Every row comes from one small tree of marks. The marks that hang from a mark follow it in brackets, in the order of their numbers. Every link used is in the known rows. Which tree was each row made from?
In the rows, zero is written as 128.
Known rows
k_455[k_744[k_577]]: [108 144 143 125 104 123 113 109 139 128 125 116 126 125 127 116 125 134
 113 129 102 128 124 112 137 114 109 135 142 121 126 134]
k_189[k_577[k_540]]: [109 114 117 135 136 121 115 131 120 142 114 145  86 129 130 129 128 107
 131 126 109 130 129 128 112 105 102 138 131 131 132 139]
k_744[k_577[k_3 k_670]]: [115 129 140 139 122 131 144 122 135 149 101 134  83 130 123 131 131 140
 113 145 119 122 133 107 142 128  87 140 141 135 142 139]
k_69[k_577[k_3 k_413 k_670 k_744[k_999] k_944]]: [111  68 137 109 146 130 152 150 104 131  61 158  54 133 129 138 131 149
 126 109 167 106 119 116 117 115  58 148 155 143 136 149]
k_697[k_322[k_865[k_53 k_69[k_577[k_540 k_944]]]]]: [120 102 106 133 155 129 147 162 123 148 105 146 107 113 119 140 133 125
 140 114 118 135 113 118 140  96  73 138 135 137 132 122]
k_577[k_413]: [137  97 131 113 122 133 141 126 116 117 114 119 121 132 129 122 134 126
 117 113 152 125 122 134 127 131 132 130 132 133 127 131]
k_516[k_69[k_577[k_413 k_540]]]: [114 101 128 112 145 136 120 126 101 107 103 144  94 134 126 134 124 144
 139 124 145 131 123 130 109 114 113 132 138 124 134 140]
k_540[k_577[k_3 k_69 k_413]]: [142  82 151 116 141 123 160 142 106 126  93 141  84 126 125 120 125 112
 113 121 151 120 116 120 140 129  93 140 121 126 137 138]
k_560[k_577[k_413]]: [127  98 137 107 110 135 125 128 120 117 110 137 107 134 133 134 137 124
 139 127 131 122 130 135 127 131 114 138 131 134 126 133]
k_413[k_577[k_69 k_670 k_744 k_944]]: [119  90 140 145 157 133 112 163 107 125  95 169  68 122 127 142 141 148
 114 134 121 121 117 127 105 126  90 129 139 137 136 139]
k_560[k_577[k_3 k_69 k_540 k_670 k_744 k_944]]: [ 94  80 162 138 177 143 123 174 101 140  87 183   7 122 131 127 135 140
 141 177 101 122 133 119 122 130  46 143 141 133 137 144]
k_455[k_744[k_577[k_69 k_413 k_670 k_944] k_999]]: [104  93 163 113 118 114 139 115 115 116  82 159  86 121 124 116 134 111
 106 131 132 115  95 112 138 101  73 139 154 134 137 135]
k_865[k_53 k_69[k_577[k_413 k_944]]]: [129  87 135 111 143 121 147 158 100 124  78 148 116 126 122 139 146 151
 131 113 138 116  85 114 130 119  74 146 138 144 137 131]
k_540[k_577[k_670 k_944]]: [102 114 132 122 121 116 132 162 116 135 106 142  88 122 127 149 141 149
 116 128 113 111 118 115 129 120  90 141 137 131 138 138]
k_455[k_744[k_577[k_670 k_944]]]: [ 89 132 148 130 107 120 118 138 130 132 110 129  93 123 126 125 139 151
 103 140  96 121 114 107 136 115  93 138 155 127 132 135]
k_455[k_744[k_577[k_3 k_413] k_999]]: [117 109 151 109 114 124 153  96 134 133  95 124 103 125 126 104 118 102
 123 118 143 125 112 113 141 104  84 144 142 127 132 138]
k_744[k_577]: [117 139 128 130 114 128 123 106 136 133 118 128 125 128 126 136 130 126
 123 120 119 121 124 117 134 124 113 137 137 133 132 141]
k_322[k_865[k_53 k_69]]: [141 120 121 139 135 129 134 138 133 142 113 143 161 113 117 130 138 143
 132 130 106 133 117 124 149 116  93 134 113 138 137 121]
k_109[k_577[k_3 k_413 k_670 k_944]]: [116  83 144 130 139 128 151 164 108 125  82 150  52 133 126 127 141 119
 115 127 138 112 107 122 129 119 103 142 142 135 136 130]
k_109[k_577[k_3 k_69 k_413 k_540 k_744 k_944]]: [115  61 154 134 190 139 132 163  90 118  79 169  23 126 130 109 128 105
 127 127 139 116 107 126 116 115  83 143 137 130 127 145]
k_455[k_744[k_577[k_540 k_670 k_944]]]: [ 77 125 150 129 124 128 117 143 123 133 109 123  68 120 126 120 137 149
 112 150  89 127 116 107 127 108  78 139 157 126 130 141]
k_577[k_3 k_540 k_670 k_744[k_999] k_944]: [ 88  86 142 133 179 139 146 155 113 155  88 161  27 118 129 120 126 134
 143 150 131 118 128 116 117 112  46 144 147 137 139 147]
k_109[k_577[k_3 k_744 k_944]]: [110 105 135 142 158 131 124 155 119 136 101 160  66 127 131 127 127 125
 133 122 122 111 122 120 121 119 101 144 133 127 128 139]
k_540[k_577[k_69]]: [131 117 141 125 134 116 127 133 116 121 116 148 114 123 126 134 125 123
 123 127 123 120 119 120 135 122 101 133 120 123 132 134]
k_744[k_577[k_670 k_944] k_999]: [ 95 122 133 120 119 120 139 116 130 139  90 161  97 121 124 146 136 113
 128 125 130 109 105 111 135 108  74 145 149 143 142 140]
k_413[k_577[k_69 k_540 k_670 k_744]]: [120  96 141 148 172 142 104 146 108 123 103 152  63 125 127 130 131 148
 125 147 110 135 136 129 100 115  81 124 135 133 131 143]
k_516[k_69[k_577]]: [119 133 124 127 129 126 112 122 117 115 115 159 125 134 125 144 122 148
 139 130 132 127 128 124 116 119 125 130 133 121 137 130]
k_322[k_865[k_53 k_69[k_577]]]: [139 119 118 130 132 127 128 142 129 133  99 144 158 119 117 142 136 154
 136 115 111 128 114 117 145 106  80 137 120 138 135 125]
k_540[k_577[k_3 k_413]]: [132  90 138 110 124 127 160 141 117 136 100 117  90 128 128 125 125 126
 121 110 147 118 124 120 138 126 100 144 125 127 134 141]
k_583[k_577]: [122 129 134 131 113 135 123 120 132 131 128 118 126 130 129 138 129 112
 122 118 128 123 136 125 125 131 109 140 121 127 128 129]
k_670[k_577[k_3]]: [123 105 138 138 132 138 137 149 131 140 112 135 106 135 127 121 117 107
 132 145 107 134 124 122 146 132 116 135 135 123 127 130]
k_455[k_744[k_577[k_3 k_540 k_670] k_999]]: [ 92 125 155 125 132 127 139 110 136 143 100 130  72 122 124 108 117 116
 133 151 107 131 123 105 136  95  55 142 147 127 136 140]
k_865[k_53]: [130 132 124 141 128 129 153 131 132 131 123 140 130 124 126 123 133 138
 126 133 133 133 124 121 140 124 100 132 130 137 137 128]
k_583[k_577[k_670]]: [116 128 140 137 109 135 122 129 130 133 121 124 113 132 127 144 136 142
 111 135 122 120 142 122 125 130  97 139 129 131 132 129]

Write each row's tree
[ 96  89 130 116 174 135 139 152 108 141  79 152  45 124 130 133 115 120
 158 115 146 118 116 113 113 105  51 148 145 131 130 154] -> k_69[k_577[k_3 k_540 k_744[k_999] k_944]]
[ 97 125 134 134 114 124 128 137 127 138 100 144  86 125 124 145 145 142
 110 135 112 114 114 110 134 126  95 140 150 140 139 139] -> k_744[k_577[k_670 k_944]]
[113 104 133 114 129 138 131 114 119 126 104 112  90 129 127 124 133 119
 123 117 132 126 119 121 127 120  98 139 144 136 128 150] -> k_744[k_577[k_413 k_540]]
[113 117 133 132 150 129 124 118 120 133  92 182  89 133 125 139 115 165
 144 143 143 119 142 119 116 110  79 138 140 128 146 140] -> k_516[k_69[k_577[k_3 k_670 k_744[k_999]]]]
[150  76 155 126 154 133 166 138 103 123  96 144  80 129 124 106 127 102
 112 134 164 127 113 127 138 139 111 130 124 131 134 128] -> k_577[k_3 k_69 k_413]
[108 109 144 124 147 144 132 146 123 142 112 137  60 128 131 124 124 110
 159 157 106 135 135 125 128 126  81 142 126 126 130 138] -> k_560[k_577[k_3 k_540]]
[ 99  75 139 115 145 137 143 168  96 123  96 127  49 125 127 126 147 136
 115 135 138 123 109 127 117 124  92 135 152 139 133 138] -> k_577[k_413 k_540 k_670 k_944]
[110  48 162 134 189 145 152 178  83 133  75 163   4 122 128 106 138 143
 109 154 146 122 118 122 119 133  61 137 150 138 137 148] -> k_577[k_3 k_69 k_413 k_540 k_670 k_744 k_944]
[101 111 133 128 163 135 115 120 123 137 110 154  83 125 131 125 124 150
 144 144 125 125 148 126 113 105  68 133 144 138 132 147] -> k_577[k_540 k_670 k_744[k_999]]
[115  88 131 102 120 121 144 155 108 124  99 126  94 123 130 141 138 126
 117  98 141 110 106 123 128 122 106 143 135 131 132 143] -> k_540[k_577[k_413 k_944]]
[117  79 159 132 136 130 164 146 105 133  72 158  46 126 121 125 144 122
  95 140 143 113 101 110 143 134  80 142 148 141 146 140] -> k_744[k_577[k_3 k_69 k_413 k_670 k_944]]
[110  57 133 131 161 124 118 151  90 129  84 175  41 125 133 121 136 113
 113 118 132 117 114 132 104 114  83 143 145 137 132 150] -> k_189[k_577[k_69 k_413 k_540 k_744 k_944]]
[142 112 124 136 139 129 146 148 129 145  90 142 138 118 115 135 131 144
 136 124 118 131 115 113 151 113  71 141 116 137 139 126] -> k_322[k_865[k_53 k_69[k_577[k_3]]]]
[112  74 139 110 160 138 143 135 106 131  72 141  50 136 129 127 121 148
 138 121 158 119 137 118 115 102  47 143 152 139 132 154] -> k_69[k_577[k_3 k_413 k_540 k_670 k_744[k_999]]]
[114  60 139 127 143 146 140 168 111 138  90 144  67 133 132 119 129 125
 117 126 127 122 118 126 133 137 106 143 152 131 125 145] -> k_670[k_577[k_3 k_413 k_744 k_944]]
[142 119 107 141 138 126 153 137 141 152 128 147 152 114 119 129 132 123
 129 122 120 140 129 125 151 108 104 131 123 136 134 111] -> k_697[k_322[k_865[k_53 k_69]]]
[126  77 156 125 159 136 136 143  94 110  98 145  65 130 125 113 137 130
 110 151 138 131 121 130 124 123  91 124 140 136 133 134] -> k_577[k_69 k_413 k_540 k_670]
[ 99  52 141 126 163 153 136 177 104 139  89 135  42 130 133 113 125 120
 127 134 119 128 116 126 125 130  88 144 155 130 123 151] -> k_670[k_577[k_3 k_413 k_540 k_744 k_944]]
[107 119 132 123 138 131 116 145 112 121 103 127  82 136 126 142 130 158
 133 135 120 126 132 117 116 107  82 130 146 132 128 140] -> k_69[k_577[k_540 k_670]]
[101  90 128 110 149 135 125 150  93 110  94 153  71 129 126 137 131 137
 138 123 146 125 108 127 106 117 108 136 144 124 136 141] -> k_516[k_69[k_577[k_413 k_540 k_944]]]
[103  84 161 143 183 135 156 181  95 139  89 163  17 119 122 115 134 119
 122 173 125 130 108 115 130 129  68 133 138 131 142 132] -> k_577[k_3 k_69 k_540 k_670 k_944]
[101 128 129 116 136 130 129  93 135 137 106 139 102 122 126 130 119  89
 150 120 127 125 118 116 129  98  77 142 137 135 133 147] -> k_744[k_577[k_540] k_999]
[114  67 147 110 144 116 136 141  99 121  78 180  73 121 130 137 136 138
 115 118 150 100 113 122 125 111  63 144 143 140 139 150] -> k_540[k_577[k_69 k_413 k_670 k_744[k_999] k_944]]
[122 124 126 131 145 123 103 106 134 120 112 166 122 131 132 131 118 115
 149 112 125 112 131 129 117  97 105 139 129 131 124 138] -> k_109[k_577[k_744[k_999]]]
[ 98 104 126 115 147 131 123 164 104 123  98 130  73 128 128 142 129 128
 143 116 130 123 108 117 112 114  89 137 144 128 125 143] -> k_69[k_577[k_540 k_944]]
[138 111 107 129 145 127 115 133 133 145 118 142 141 124 124 143 124 148
 134 105 120 129 143 126 132 105 108 133 130 130 122 124] -> k_697[k_322[k_865[k_69[k_577[k_744]]]]]
[121  58 146 130 148 137 118 161 100 115  92 169  87 131 132 122 133 123
 112 130 124 119 107 131 131 134 111 135 151 132 122 141] -> k_670[k_577[k_69 k_413 k_744 k_944]]
[ 88  98 129 116 159 128 114 148 107 128  83 159  60 128 130 146 128 152
 144 123 133 113 124 116 107  98  52 142 156 139 131 152] -> k_69[k_577[k_540 k_670 k_744[k_999] k_944]]
[132  89 128 109 138 134 133 103 121 123 105 146 120 129 133 122 125 127
 132 103 163 116 132 136 119 115 104 138 139 138 127 144] -> k_577[k_413 k_744[k_999]]
[125 114 124 143 136 137 107 139 126 131 111 135  98 131 129 143 135 164
 121 128 115 128 142 130 104 121 106 128 137 135 131 140] -> k_413[k_577[k_670 k_744]]
[124 100 142 124 105 139 135 128 119 123 108 117 106 136 127 137 142 135
 101 122 145 118 137 127 124 133 100 140 133 136 132 131] -> k_583[k_577[k_413 k_670]]
[107 108 157 132 160 129 153 109 123 142  83 168  55 122 120 121 120  92
 138 157 129 124 115 108 138 105  45 141 137 137 146 143] -> k_744[k_577[k_3 k_69 k_540 k_670] k_999]
[110 132 147 120 119 120 141  99 144 142 106 132 109 122 125 109 113 101
 131 132 120 126 118 108 143 102  82 143 137 123 134 135] -> k_455[k_744[k_577[k_3] k_999]]
[122 102 130 135 159 147 141 150 120 142 108 115  64 124 126 125 120 104
 143 130 123 142 121 126 113 119  97 132 121 126 132 139] -> k_413[k_577[k_3 k_540]]
[135  68 157 125 176 142 163 147  96 125  94 137  51 127 125  98 123  96
 122 144 154 135 113 127 130 129  91 131 128 128 132 135] -> k_577[k_3 k_69 k_413 k_540]
[115 124 136 135 139 129 133 135 117 129 100 162  89 135 121 139 122 161
 130 150 133 126 135 117 124 121 102 132 136 124 146 130] -> k_516[k_69[k_577[k_3 k_670]]]
[115 108 151 139 147 127 154 142 117 141  91 160  65 119 122 125 131  97
 116 137 129 118  99 108 142 134  90 142 135 131 141 138] -> k_744[k_577[k_3 k_69 k_944]]
[123  53 153 126 175 146 139 136 107 128  83 165  63 131 130 103 111  91
 139 142 133 132 120 129 133 116  72 138 143 130 126 148] -> k_670[k_577[k_3 k_69 k_413 k_540 k_744[k_999]]]
[ 97  96 155 111 115 121 160 120 124 137  80 139  69 123 124 113 130 115
 112 128 136 116 103 108 140 106  67 147 156 133 139 137] -> k_455[k_744[k_577[k_3 k_413 k_670 k_944] k_999]]
[130  59 155 118 190 142 154 123 102 129  84 162  50 122 129  97 114  98
 139 134 163 127 123 129 122 116  63 138 133 134 132 148] -> k_577[k_3 k_69 k_413 k_540 k_744[k_999]]
[112  87 132 115 146 138 112 144 101 116  88 129  71 139 131 135 133 179
 124 121 141 121 144 123 107 113  74 135 156 138 123 154] -> k_69[k_577[k_413 k_540 k_670 k_744]]
[124  66 148 141 154 124 150 147  97 139  77 164  31 132 125 114 133 109
 107 149 133 128 123 125 122 115  74 139 137 137 143 138] -> k_189[k_577[k_3 k_69 k_413 k_540 k_670]]
[129 109 133 142 135 139 145 150 126 142 101 127  78 129 123 136 130 133
 122 136 123 135 129 123 119 127 102 130 128 133 139 131] -> k_413[k_577[k_3 k_670]]
